What can hang from each mark:
J_790: J_84
J_986: J_84 J_624 J_987
J_184: J_888 J_986
J_888: J_624 J_987
J_84: J_365 J_790 J_888
J_624: J_888

Known rows, with every way that one mark hangs from another:
J_986{J_84{J_365 J_888{J_987}} J_624}: [-0.56 -2.14 -0.84 -1.08 -4.13 -2.45 -0.14  2.24 -0.25 -4.13 -0.19 -0.81
 -0.25  0.55 -2.00  0.28  1.06  1.07  1.00]
J_84{J_365 J_790 J_888{J_624 J_987}}: [ 1.06 -1.62  0.70 -0.10 -4.48  0.74 -0.98  3.39  1.23  1.36  0.56 -0.29
 -0.81  1.21 -3.18 -1.01  0.03  1.15  1.08]
J_986{J_84{J_365} J_987}: [ 0.14 -1.70 -3.32 -0.57 -2.88 -0.64 -0.54  1.03 -0.25 -2.32 -0.25  0.39
  0.06  0.32  1.49  2.02  0.86 -0.12  0.92]
J_84{J_365}: [ 0.41  0.05 -0.21 -0.56 -3.22 -0.04 -0.28  1.17  0.19 -0.22 -0.13  0.65
 -0.24 -0.11 -0.38  1.71  0.41 -0.89  0.56]
J_84{J_888{J_624 J_987}}: [ 0.60 -1.54  1.95  0.26 -0.47 -0.66 -0.27  0.54  0.04  1.24  0.98 -1.19
 -0.39 -0.16 -2.79 -2.51 -0.87  2.23  0.00]
J_790{J_84{J_365 J_888{J_624}}}: [ 0.29 -0.55  1.35 -1.31 -4.14 -0.76 -0.26  0.74  0.57  1.51  0.99  0.06
 -0.79 -0.82 -1.05 -0.43  1.08  1.83 -0.52]
J_184{J_986}: [-0.13 -0.43  0.59  0.24 -0.81  0.51 -1.59  0.22  0.40 -0.56  0.93 -0.12
  0.17  1.51  0.27 -0.41 -1.28 -0.38 -0.03]
J_84{J_790 J_888{J_987}}: [-0.45 -1.08  0.13  0.85 -2.54 -0.04 -0.43  2.95  0.37  0.13 -0.30 -0.27
 -0.21  1.18 -1.57 -1.06 -0.01  1.39  0.37]
J_624{J_888{J_987}}: [ 0.38  0.53  0.46  0.64  0.21 -1.25 -0.24  0.76 -0.20 -0.70 -0.16 -1.02
  0.12 -0.39 -4.55  0.28 -0.34  0.39 -0.36]
J_790{J_84{J_888{J_987}}}: [-0.76 -1.04  1.18  0.04 -2.01 -1.97  0.15  1.00 -0.42 -0.97  0.23 -0.30
 -0.23 -0.69 -1.92 -0.56  0.07  2.22 -1.16]
J_986{J_84{J_790 J_888} J_624 J_987}: [-1.87 -2.65 -3.84 -0.04 -1.17 -0.88 -0.26  1.78  0.44 -2.63 -0.62 -0.98
 -0.02  1.56  2.14 -1.84  1.78  2.27  0.93]
J_986{J_84 J_624{J_888} J_987}: [-1.07 -1.22 -3.82 -0.12  1.18 -2.21 -0.12 -0.26 -0.16 -3.38 -0.34 -1.69
  0.29  0.14 -0.78 -0.41  1.35  1.52  0.24]
J_986{J_624}: [-0.78 -0.81 -0.53 -0.37  0.13 -0.93  0.03 -0.82  0.43 -1.54 -0.13 -0.39
 -0.04  0.01 -0.26 -0.89  0.12  0.13  0.13]
J_986{J_84{J_790} J_987}: [-0.20 -2.69 -4.60  0.13 -0.53  0.43 -0.45  1.58  0.51 -1.44 -0.55  0.03
  0.26  1.56  1.72 -0.35  0.69  0.77  0.77]
J_790{J_84{J_365}}: [ 0.16 -0.37 -0.45 -1.02 -3.87 -0.61 -0.10  0.63  0.46 -0.87 -0.13  1.02
 -0.37 -0.33 -0.95  1.92  0.57 -0.19 -0.40]
J_84{J_790}: [ 0.18 -0.47 -1.24  0.36 -0.93  1.24 -0.39  1.46  1.00  0.25 -0.34  0.32
 -0.07  1.14  0.00 -0.43  0.39 -0.23  0.62]
J_790{J_84{J_365 J_888{J_624 J_987}}}: [ 0.73 -1.82  1.23 -0.76 -4.62 -1.26 -0.51  1.27  0.84  0.42  0.69 -0.04
 -0.74 -0.68 -3.34 -0.39 -0.04  2.22 -0.53]
J_986{J_84{J_790 J_888{J_624}} J_987}: [-0.08 -2.64 -2.88 -0.16 -0.31  0.44 -0.47  1.74  0.69  0.48  0.22 -0.97
 -0.21  1.36  1.50 -2.76  0.95  2.64  0.89]
J_888{J_624 J_987}: [ 1.41 -2.18  0.94  0.13  0.42 -0.28 -0.42 -0.13  0.26  0.64  0.84 -0.53
 -0.11  0.08 -3.27 -1.64 -2.03  0.85  0.18]
J_184{J_888{J_624} J_986{J_84}}: [ 0.98 -3.38  0.11 -0.84  0.53  0.32 -1.35 -0.44  0.88 -2.20  0.29 -1.23
 -0.04  1.19  2.60 -2.70  0.23  0.79 -0.03]
J_986{J_84{J_365 J_790 J_888} J_987}: [-0.61 -1.61 -3.59 -0.06 -4.83 -0.10 -0.65  3.65  0.57 -1.36 -0.74  0.18
 -0.22  1.54  1.98  0.72  2.06  1.00  1.26]

Rows:
[-0.04 -2.29  1.48  0.75 -0.75 -0.19 -1.28  0.83  0.32 -2.11 -0.16 -0.59
  0.05  1.27  0.58 -1.36 -0.86  0.02 -0.48]	J_184{J_888{J_987} J_986}
[-0.77 -1.23 -3.84 -0.84 -2.44 -2.32 -0.35  0.98  0.25 -3.60 -0.53 -1.01
 -0.05  0.50 -1.17  1.53  1.77  0.55  0.79]	J_986{J_84{J_365} J_624{J_888} J_987}
[-0.74 -1.25  0.29 -0.32 -1.16 -0.67 -1.21  1.12 -0.40 -2.24  0.71 -0.93
  0.19  1.45  1.25 -1.26  0.14  0.92  0.11]	J_184{J_986{J_84{J_888}}}
[-1.22 -1.79  0.66  0.14 -0.39 -0.34 -1.07 -0.60  0.71 -3.08 -0.35 -0.96
 -0.02  1.23  2.80 -1.90  0.46  0.10 -0.15]	J_184{J_888 J_986{J_624}}
[-1.21 -2.16 -2.88 -0.07  0.53 -1.89 -1.72 -0.25  0.06 -3.87  0.27 -1.89
  0.51  1.88 -0.50 -1.12  0.20  1.16  0.25]	J_184{J_986{J_84 J_624{J_888} J_987}}
[ 0.33 -1.48 -1.63 -1.01 -2.25 -2.49 -0.42  1.49  0.18 -4.65 -0.48 -1.29
 -0.06  0.22 -4.71  1.36  1.19  0.23  0.70]	J_986{J_84{J_365} J_624{J_888{J_987}}}
[ 0.10 -2.33 -3.47 -1.46 -3.19  0.00 -0.76  2.24  1.50 -3.49 -0.63  0.60
 -0.22  1.73 -0.17  0.88  1.71 -0.62  1.61]	J_986{J_84{J_365 J_790} J_624}
[-0.08 -0.49  0.12  0.29 -5.91  0.12 -0.89  4.19  0.68 -0.15 -0.41  0.13
 -0.49  1.30 -2.14  0.75  0.75  0.46  0.97]	J_84{J_365 J_790 J_888{J_987}}
[-0.89 -3.09  0.83  0.47 -0.67 -1.16 -1.18 -0.03  0.49 -4.28 -0.25 -1.55
  0.06  1.42  0.19 -2.15 -0.74  0.14 -0.20]	J_184{J_888{J_987} J_986{J_624}}
[ 1.40 -4.60  0.45 -0.37 -0.13 -0.23 -1.33 -0.21  0.53 -3.06  0.13 -1.28
  0.00  1.34  0.24 -2.91 -0.55  0.88  0.03]	J_184{J_888{J_624 J_987} J_986{J_84}}
[-0.39 -0.35  0.00  0.42  0.79 -2.10 -0.17  0.11 -0.05 -1.83 -0.14 -1.53
  0.02  0.18 -4.95 -0.48 -0.02  0.97 -0.12]	J_986{J_624{J_888{J_987}}}
[-0.67  0.43  0.75 -0.90 -5.23 -1.18  0.04  1.73  0.05 -0.12  0.11  0.61
 -0.63 -0.53 -0.23  1.13  1.76  1.21 -0.62]	J_790{J_84{J_365 J_888}}
[ 0.33 -2.04  1.65 -0.29 -0.55 -1.54  0.09  0.22  0.18  0.56  0.79 -0.67
 -0.47 -0.57 -2.89 -2.25 -0.37  3.10 -0.91]	J_790{J_84{J_888{J_624 J_987}}}
[-0.46 -3.35 -5.28 -0.73 -3.71 -0.26 -0.98  1.88  1.15 -3.72 -1.09  0.22
 -0.07  1.93  1.09  0.68  1.07  0.04  1.66]	J_986{J_84{J_365 J_790} J_624 J_987}
[-1.43 -4.16 -2.72 -0.17 -0.13 -1.22 -1.10 -0.61  0.52 -5.20 -0.36 -1.31
  0.26  1.79  4.44 -2.02  0.69  0.92  0.05]	J_184{J_888 J_986{J_84 J_624 J_987}}
[-0.53 -3.71 -3.27  0.38 -1.09  0.99 -1.52  1.52  0.83 -3.12 -0.95 -0.66
  0.29  2.61  4.59 -1.58  0.86  0.43  0.35]	J_184{J_888 J_986{J_84{J_790} J_987}}
[ 0.38 -4.47 -1.68 -0.17  0.65  0.01 -1.17 -1.00  0.40 -2.09  0.35 -1.70
  0.09  1.68  3.88 -2.75  0.08  1.22  0.03]	J_184{J_888{J_624} J_986{J_84 J_987}}
[ 0.92 -1.16  1.90 -0.59 -4.11 -0.53 -0.56  1.87  0.19  0.88  0.82 -0.50
 -0.69 -0.09 -3.12 -0.64 -0.39  1.22  0.65]	J_84{J_365 J_888{J_624 J_987}}
[-1.56 -2.46 -1.68  0.36 -0.39 -0.61 -1.77 -0.97  0.46 -2.54  0.66 -0.82
  0.22  2.12  1.37 -1.08 -1.66  0.22  0.38]	J_184{J_986{J_624 J_987}}
[-0.43  0.38 -0.07 -0.12 -5.46  0.90 -0.60  3.59  0.86  0.81 -0.46  0.52
 -0.56  1.19  0.07  0.66  1.64  0.33  0.99]	J_84{J_365 J_790 J_888}
[-0.35 -0.74  0.99 -0.51 -5.38 -1.92 -0.21  2.10  0.13 -1.09 -0.12  0.39
 -0.49 -0.54 -2.69  1.33  0.29  1.39 -0.62]	J_790{J_84{J_365 J_888{J_987}}}
[-1.22 -3.79 -3.26 -0.37  0.02 -1.20 -1.67 -0.55  0.36 -4.64  0.72 -0.74
  0.48  2.27  2.08 -1.18 -1.10  0.46  0.57]	J_184{J_986{J_84 J_624 J_987}}
[ 1.25 -2.47  1.29  0.13  0.52 -0.25  0.14 -0.40  0.47 -0.38 -0.32 -1.17
 -0.37 -0.30 -0.64 -2.38  0.13  1.03 -0.28]	J_184{J_888{J_624 J_987}}
[-1.09 -1.73 -3.31  0.30 -0.98  0.01 -0.30  2.31 -0.02 -0.99 -0.61 -0.54
  0.03  1.53  2.47 -1.27  1.64  2.12  0.74]	J_986{J_84{J_790 J_888} J_987}
